Each row comes from the steps of one path. Every step used is in the known rows, and no mark comes twice. Write the path behind each row, first mark first.
(in the rows, 128 means zero)
Known rows
modat, nutu: [128 135 144 143 127  84 150 161 135 195 141 139 118 110 183 176 131 155
 112 133 118 180  96 146 156 100 155 164  83  86 128 171 146 115 145 100
 155 133 129]
modat, pumot: [100 116 168 145 116  97 152 142 141 170 126 116 112 122 183 169 103  97
 102 157 131 175 114 152 168  75 131 147 122 104 118 178 156 121 139 119
 143 127 114]
tedi, fitepu: [111 124 150 161 125  87 146 155 128 174  93 126 126 127 182 148 123 144
 112 155 123 187 107 170 158  95 142 162  96 127 130 155 150 124 139 103
 144 119 122]
nosi, ranikan, pogena, kabapet, solas: [155 115 108 121 149  90 150 140 144 139 176 121 123 119 185  98 103  82
  95 139 124 175 139  91 133  54 142 140 117 135 136 190 151 141 165  87
 154 158 144]
fitepu, tedi: [118 119 156 161 118  92 183 147 130 156 149 122 102 101 180 146 121 122
  97 137 123 175 121 156 144  98 136 159 114 121 127 171 152 122 154 122
 141 146 120]
nosi, ranikan, pogena: [135 117 129 130 136  90 159 136 140 157 156 129 120 117 184 119 107 115
  87 152 117 179 162 111 147  88 124 177 112 131 131 183 150 117 174 128
 148 111 132]
kabapet, pumot, modat, nutu, ranikan, sibu: [166 145 122  88 164  55 153 165 110 169 144 190 108 127 198 202 133 195
  99 137 112 187 105 125 170 148 111 137 142  75 141 153 131 156 133 172
 155 146 116]
verud, fitepu, tedi: [110 126 158 171 126  88 173 147 126 159 139 137 100  90 169 131 107 111
 108 163 121 173 130 173 144 133 120 157 125 124 138 178 154 125 143 126
 141 151 139]
tedi, verud, fitepu: [ 91 128 148 155 120  91 143 157 127 169 126 142 118  96 191 143 105 136
 114 126 118 176 132 176 136  93 122 138 126 142 137 170 160 130 147 124
 138 126 158]
kabapet, pumot: [118 130 157 144 126  88 150 140 128 165 125 136 105 122 202 190 121 110
  96 166 122 180 126 143 149  64 134 122 125 126 125 159 143 136 142 139
 143 140 131]
nutu, modat, nosi: [116 126 165 164 118  78 160 148 124 163 127 145 120  94 169 138 148 137
 114 157 131 184  94 163 182  88 158 167 168  79 130 172 149  82 142 137
 153 155 126]
fitepu, tedi, verud, pogena, kabapet: [115 111 118 146  98 108 168 152 128 150 167 116 102  80 182 125 140 149
  83  99 113 174 104 178 126 101 157 133 146 141 125 179 160 155 142 106
 140 162 142]
sibu, ranikan, pogena, verud: [133 129 126 119 142  84 144 137 138 174 187 135 113 102 176 104 114 142
 113 162 121 183 152 119 156 153 137 159  76 137 134 160 148 154 170 118
 151 115 145]
verud, tedi: [108 126 135 144 127 109 157 141 138 186 141 134 115  92 181 161 130  96
  88 176 119 176 118 169 146 110 125 150  99 105 128 167 150 128 147 130
 142 141 118]
sibu, ranikan: [123 130 146 135 140  90 153 144 130 162 152 141 119  98 164 136 128 131
  92 178 126 179 137 144 148 141 131 163  85 105 130 150 140 143 160 132
 154 123 139]
pumot, kabapet, fitepu, tedi, verud, pogena: [119 107 135 149 114  98 167 160 117 178 137 113 116  74 181 104 139 185
  75 128 121 160 117 160 127 145 138 145 134 154 124 177 164 188 132  75
 158 134 148]
nosi, ranikan: [120 118 144 136 135  85 158 142 143 156 126 139 123 104 184 134 111 105
  94 136 119 178 148 145 147  78 125 170 108 114 133 166 143  99 163 134
 144 123 137]
pumot, modat, tedi, verud: [ 91 118 136 120 135  91 176 178 121 189 155 137 123 105 213 148 113 179
  68 113 121 186  73 140 139 106 125 114 153 117 145 162 158 125 163 120
 140 121 117]
solas, kabapet, fitepu, tedi, verud, pogena: [120 107 137 149 105  96 170 159 113 151 175 121 115  76 155  94 140 142
  94 116 108 172 144 155 111 124 140 139 145 139 125 188 160 187 139 111
 137 144 165]
kabapet, pumot, modat, nosi: [124 125 166 121 144  66 160 148 120 172 112 148 107 100 203 173 140 130
  96 156 126 187  82 163 172  77 139 122 177 103 133 169 143 123 133 148
 144 148 131]
suzep, pogena, kabapet, pumot, modat: [142 120 112 131 133  93 157 163 121 184 148 146 101 107 230 172 125 109
 108 160 125 180  69 168 154  50 173  97 186  83 132 167 149 170 122 142
 149 174 138]
fitepu, tedi, verud, pogena: [102 110 138 146 100 105 167 150 121 164 140 125 106  79 172 129 145 156
  71  94 108 175 133 160 131 116 133 156 120 155 127 177 163 131 153 117
 138 142 147]
sibu, ranikan, pogena, verud, tedi, fitepu: [125 125 107 110 154  81 132 135 133 187 152 137 124 110 165  98 130 150
  94 180 119 188 136 145 154 205 126 164  48 147 145 146 154 154 145  90
 152 127 128]
solas, kabapet, fitepu, tedi, verud: [119 112 153 151 114  80 177 164 116 144 192 113 114  96 171 103 111 140
 107 118 120 171 126 151 111  90 137 123 143 126 126 177 158 185 143 114
 137 139 151]
kabapet, pumot, modat: [127 124 152 128 134  81 153 154 123 174 126 157 108 119 209 180 115 127
  82 165 120 186 103 147 150  79 127 109 149 114 140 157 141 149 136 157
 142 143 130]
kabapet, pumot, modat, nosi, ranikan, sibu: [144 123 147  89 174  53 162 136 124 152  79 166 111  94 198 168 125 148
  99 150 120 186 121 144 169 108 106 163 217 111 137 175 137 122 142 171
 140 131 139]
suzep, verud, pogena, kabapet: [134 125 114 121 127 110 150 160 136 173 132 120 112  78 173 157 142  94
 133 156 117 178 112 185 144  70 171 152 113  94 128 177 163 159 150 107
 141 127 141]
sibu, ranikan, pogena, kabapet: [149 129 113 127 138  99 153 143 133 152 215 121 115 114 169 118 119 135
 100 194 128 180 121 122 143 138 155 145 113 115 128 167 144 174 159 120
 162 133 129]
kabapet, fitepu, tedi, verud: [100 111 147 167 109  85 174 158 116 163 169 108 108 101 178 108 110 167
  89 122 127 169 108 148 121 103 122 133 128 143 125 175 160 163 145  95
 136 137 139]
pumot, kabapet, fitepu, tedi: [129 115 159 161 130  84 181 159 125 172 150 107 112  95 183 120 111 150
 107 169 135 161 101 151 139 130 138 142 130 119 124 171 154 174 132  85
 164 136 118]
solas, kabapet: [129 126 156 140 127  95 160 156 136 152 160 133 119 100 179 151 116  88
 134 148 114 182 138 160 141  63 153 142 129  95 126 169 146 145 160 148
 142 131 137]
tedi, verud: [ 99 122 148 147 114  95 153 157 133 174 139 127 118 105 202 154 115 148
  99 111 118 178 116 156 138  62 136 136 114 137 126 161 158 126 160 124
 137 118 141]
nutu, ranikan: [125 134 141 135 128  87 163 156 125 152 162 146 114 113 181 146 125 118
 102 139 124 178 131 149 163  97 129 142  92  93 128 151 140 123 162 165
 147 135 117]
pumot, modat, nosi, ranikan: [131 114 151 114 153  62 168 152 135 163 108 151 124  83 188 116 131 120
  91 129 122 184 107 163 171  89 131 172 160  90 144 178 141  90 158 141
 145 130 140]
kabapet, fitepu, tedi: [119 116 156 177 114  88 181 150 118 164 162 112 108  97 166 111 110 143
  95 165 130 169 110 147 137 114 128 153 129 119 124 180 151 163 139 105
 142 146 128]
sibu, ranikan, pogena: [135 129 128 129 136  97 151 140 126 168 181 130 118 112 165 121 125 142
  92 188 124 181 151 112 149 158 134 166  91 127 128 165 147 153 166 132
 157 115 132]
fitepu, tedi, verud, pogena, ranikan: [ 89 115 139 135 116  86 184 149 113 158 135 125 108  69 175 122 152 149
  71 112 112 167 119 139 133 133 136 165 105 171 145 182 164 130 151 110
 129 143 139]
pumot, kabapet, fitepu: [127 123 151 157 134  92 158 161 130 190 137 118 127 101 195 132 109 144
 112 186 134 164 104 152 148 104 142 137 129 113 122 166 149 178 133  92
 165 118 127]
suzep, verud: [122 127 147 126 136  89 155 163 133 176 121 121 112  98 185 170 120 101
 139 146 124 178 124 170 142  54 145 156  92  93 130 166 164 132 165 121
 136 104 131]

Which path is each row?
[104 114 155 150 109  89 176 154 127 154 155 118 105 101 191 138 116 156
  90  96 119 175 113 161 129  90 127 142 119 142 129 166 163 130 158 114
 136 138 131] : fitepu, tedi, verud
[120 115 163 146 121  82 149 149 141 166 134 132 124 124 188 162 106 119
 107 170 138 170  99 146 181  99 150 138 148  82 128 167 160 125 122 117
 171 141 102] : nutu, modat, pumot, kabapet
[123 127 150 107 153  82 174 165 118 160 161 151 117 115 210 178 118 101
  87 167 119 190  98 129 141  95 140  92 174  92 145 162 144 157 149 147
 147 143 111] : solas, kabapet, pumot, modat, tedi
[110 123 145 128 155  71 161 166 110 176  95 147 122 142 211 174 124 159
  64 176 128 196  68 138 156 122 126 115 142 119 147 148 149 137 130 105
 149 138 101] : kabapet, pumot, modat, tedi, fitepu
[107 123 133 146 130  97 143 148 129 182  96 131 126 116 179 150 134 124
  88 181 120 185 103 178 155 128 129 160  78 121 134 151 154 122 131  99
 142 137 114] : verud, tedi, fitepu
[175 145 105 107 140  69 146 155 121 157 217 141 103 144 200 174 136 146
  96 148 119 181  93 106 156 108 155 110 103  90 128 166 141 166 132 115
 167 163 106] : modat, nutu, ranikan, pogena, kabapet, pumot
[123 126 132 139 126  94 151 141 144 183 171 123 108 113 198 127  99 133
 128 131 118 183 134 129 155  97 146 146 106 146 128 174 153 131 166 116
 140 120 133] : ranikan, pogena, verud
[105 134 143 131 154  85 174 145 126 161 120 138 117  97 181 172 114 143
 128 175 121 173 118 131 157 119 125 179 141 137 136 175 145 133 157 144
 129 117 120] : pogena, ranikan, sibu
[ 99 120 131 142 101 110 146 153 129 179 123 135 118  86 183 142 144 157
  81 111 108 179 134 161 141  96 140 150 113 147 125 172 159 129 155 118
 138 125 157] : tedi, verud, pogena
[121 115 126 135 105  97 159 142 121 140 160 126  93  96 196 155 145 143
  74 115 114 176 106 167 122  94 150 106 153 157 124 173 159 166 129 109
 141 173 146] : fitepu, tedi, verud, pogena, kabapet, pumot
[ 92 126 122 116 134  95 161 149 116 172 107 141 121  76 178 157 142 180
 103 135 107 173 130 136 143 134 124 179 141 174 135 181 157 137 156 134
 125 110 147] : tedi, verud, pogena, ranikan, sibu
[ 89 110 136 150 117  84 182 152 102 167 150 116 113  68 160  92 146 169
  68 133 118 162 112 130 125 147 129 157 117 172 141 191 161 168 137  90
 128 143 149] : kabapet, fitepu, tedi, verud, pogena, ranikan
[103 123 131 138 133  87 136 145 143 190 107 137 122 105 189 138 123 122
 113 142 117 188 108 190 160 124 134 148  63 133 138 144 154 122 132  93
 136 139 122] : pogena, verud, tedi, fitepu
[109 128 122 128 150  93 180 156 119 185 117 136 115  83 199 165 131 139
 145 167 121 168 112 142 163 110 146 187 147 121 128 183 155 134 154 139
 134 125 125] : suzep, pogena, ranikan, sibu
[129 130 102 108 147  82 142 146 129 174 164 139 117 126 186 107 129 134
 102 142 115 189 130 147 168 162 119 147  48 132 141 147 153 137 148 121
 143 137 107] : nutu, ranikan, pogena, verud, tedi, fitepu
[157 115 119 106 153  71 168 151 138 153 169 131 117  95 193  96 117 129
  90 155 124 186  89 138 169  90 155 154 188 104 140 195 144 121 155 124
 150 138 132] : pumot, modat, nosi, ranikan, pogena, kabapet
[130 117 158 162 123  83 181 157 120 143 186 116 113  94 160 107 112 105
 120 160 124 172 127 149 124 101 142 139 141 100 125 181 148 180 141 122
 143 148 137] : solas, kabapet, fitepu, tedi
[115 114 133 168 108  87 176 160 123 148 201 102 107 104 183 104 105 160
  97 121 132 168  75 162 117  85 146 110 152 132 123 174 158 185 131  88
 138 158 136] : pogena, kabapet, fitepu, tedi, verud
[129 130 141 148 123  91 150 142 135 150 154 128 103 121 205 185 113 101
 109 168 127 180  93 160 145  49 156 102 146 112 122 161 141 157 131 124
 147 161 128] : pogena, kabapet, pumot
[122 126 153 138 143  79 173 160 122 161 119 130 100  80 170 144 112  95
 143 147 123 172 135 184 136 118 125 164 102 104 143 180 170 137 152 116
 134 130 137] : suzep, verud, fitepu, tedi
[151 118 161  87 167  47 162 145 128 135 121 163 121  91 198 144 135  80
 102 137 116 187 126 158 156  65 137 128 184  88 145 174 138 124 143 165
 143 143 150] : solas, kabapet, pumot, modat, nosi, ranikan
[119 125 140 151 132  83 165 139 134 169 171 131  94  97 182 104  92 124
 124 136 116 178 145 148 147 151 125 156 114 156 141 189 161 138 150 112
 140 144 144] : ranikan, pogena, verud, fitepu, tedi
[130 114 124 173 105 108 172 150 121 161 173 112 106  82 155 100 137 137
  87 173 123 170  99 161 136 129 158 145 155 121 123 193 149 185 123  92
 147 171 141] : verud, pogena, kabapet, fitepu, tedi
[105 127 158 161 131  79 166 143 138 165 144 141  96  80 178 116  96 110
 137 124 118 177 133 184 151 134 126 149 114 137 144 175 154 125 147 114
 134 156 147] : pogena, verud, fitepu, tedi
[119 111 164 123 146  88 145 151 146 171 107 113 122 120 200 155 106  80
 111 139 135 160 114 126 162  61 138 122 103 117 125 173 163 145 132  74
 166 150 120] : modat, pumot, kabapet, solas
[127 129 134 132 147  74 161 134 130 160 187 140  98  86 159  77 103 137
 112 162 119 177 163 133 146 209 117 165  91 150 147 173 153 160 155 113
 149 142 152] : sibu, ranikan, pogena, verud, fitepu, tedi
[102 126 132 133 131 100 148 137 148 191 147 138 112  82 194 149 119  97
 117 139 115 180 120 181 154 105 132 139  79 119 134 156 151 122 149 121
 134 142 128] : pogena, verud, tedi
[130 130 161 131 132  83 150 146 129 146 148 139 111 118 197 184 121  74
 120 158 116 182 139 151 135  53 145 111 139 115 125 160 143 157 143 152
 144 143 138] : solas, kabapet, pumot
[151 117 144  96 162  56 160 136 123 158 127 148 111 108 205 133 129 130
  69 153 120 187 122 117 166  91 123 148 175 126 141 188 144 116 148 141
 146 133 135] : kabapet, pumot, modat, nosi, ranikan, pogena
[144 148 114 114 145  63 140 161 129 183 189 162 109 110 185 123 114 151
 137 117 111 181 136 129 169 167 131 153  66 105 146 174 149 127 149 115
 157 139 135] : modat, nutu, ranikan, pogena, verud, fitepu
[105 117 162 162 105  86 149 141 134 162 140 137 118 128 172 153 109 110
  92 164 133 180 109 141 182  84 143 149 149  80 127 174 157 109 131 132
 150 151 112] : nutu, modat, pumot
[174 140 133  81 152  48 153 175 111 152 180 182 116 121 198 177 140 132
 101 120 107 189 110 135 151 108 143 101 114  51 146 153 131 161 133 172
 157 156 129] : solas, kabapet, pumot, modat, nutu, ranikan
[128 109 159 140 133  80 141 149 139 161 118 136 131 126 184 141 111  97
 102 149 138 164 109 116 174  74 145 123 130  97 134 165 166 134 124  89
 174 173 116] : nutu, modat, pumot, kabapet, solas
[ 86 129 144 121 145  76 159 167 109 176 124 163 113 108 221 170 108 153
  66 148 121 183  89 144 134 127 107  88 171 133 155 163 159 143 135 127
 141 137 133] : kabapet, pumot, modat, tedi, verud, fitepu
[152 110 114 151 134  83 180 140 130 138 215 101 107 112 170  69  96 130
  81 169 130 169 122 110 127 111 140 152 152 130 129 198 149 177 144  87
 149 151 128] : nosi, ranikan, pogena, kabapet, fitepu, tedi
[117 125 117 127 130 103 150 134 146 195 179 130 109  97 197 134 114 112
 106 159 114 182 132 137 154 127 132 149  88 140 129 172 157 134 153 115
 139 133 121] : ranikan, pogena, verud, tedi
[130 115 105 109 152  78 135 131 145 179 122 135 126 112 184  97 112 119
  89 142 113 188 147 143 156 143 118 174  67 154 146 164 155 116 149  90
 140 124 128] : nosi, ranikan, pogena, verud, tedi, fitepu
[ 70 130 149 147 132  95 163 165 123 175 135 133 119  97 201 148 109 145
  98 132 124 177 104 160 135 120 117 127 135 134 139 173 165 118 157 101
 142 122 130] : modat, tedi, verud, fitepu
[110 124 125 111 141  84 167 169 122 167 176 137 110 120 234 175 113 157
  66 132 129 187  47 145 131  72 142  63 185 117 142 157 153 160 139 109
 146 151 114] : pogena, kabapet, pumot, modat, tedi, verud
[172 134 109 111 139  73 147 159 125 183 198 148 105 139 213 175 119 169
  89 161 116 188  60 110 148  99 165 105 152  96 138 179 141 176 121 100
 161 158 123] : ranikan, pogena, kabapet, pumot, modat, nutu
[158 124 110 149 123  87 186 157 112 134 252 107  99 120 168  81 112 146
  91 171 134 171 105 113 140 134 138 125 131 109 124 181 146 197 142 118
 154 162 106] : nutu, ranikan, pogena, kabapet, fitepu, tedi
[109 117 113 161 100 111 142 158 123 176 163 117 118  91 176 109 130 161
  92 139 120 172 100 162 127  90 157 123 146 138 121 182 156 185 128  91
 143 144 163] : tedi, verud, pogena, kabapet, fitepu
[127 117 131 135 146  69 164 131 140 152 161 139 100  91 179  77  85 107
 109 121 114 177 174 137 145 151 110 172 110 157 150 191 156 122 165 110
 139 141 149] : nosi, ranikan, pogena, verud, fitepu, tedi
[123 124 134 122 127 107 149 159 129 185  98 131 115  76 169 159 149 105
 126 149 114 178 145 169 149  81 150 174  90 105 129 177 163 138 160 115
 136 110 143] : suzep, verud, pogena
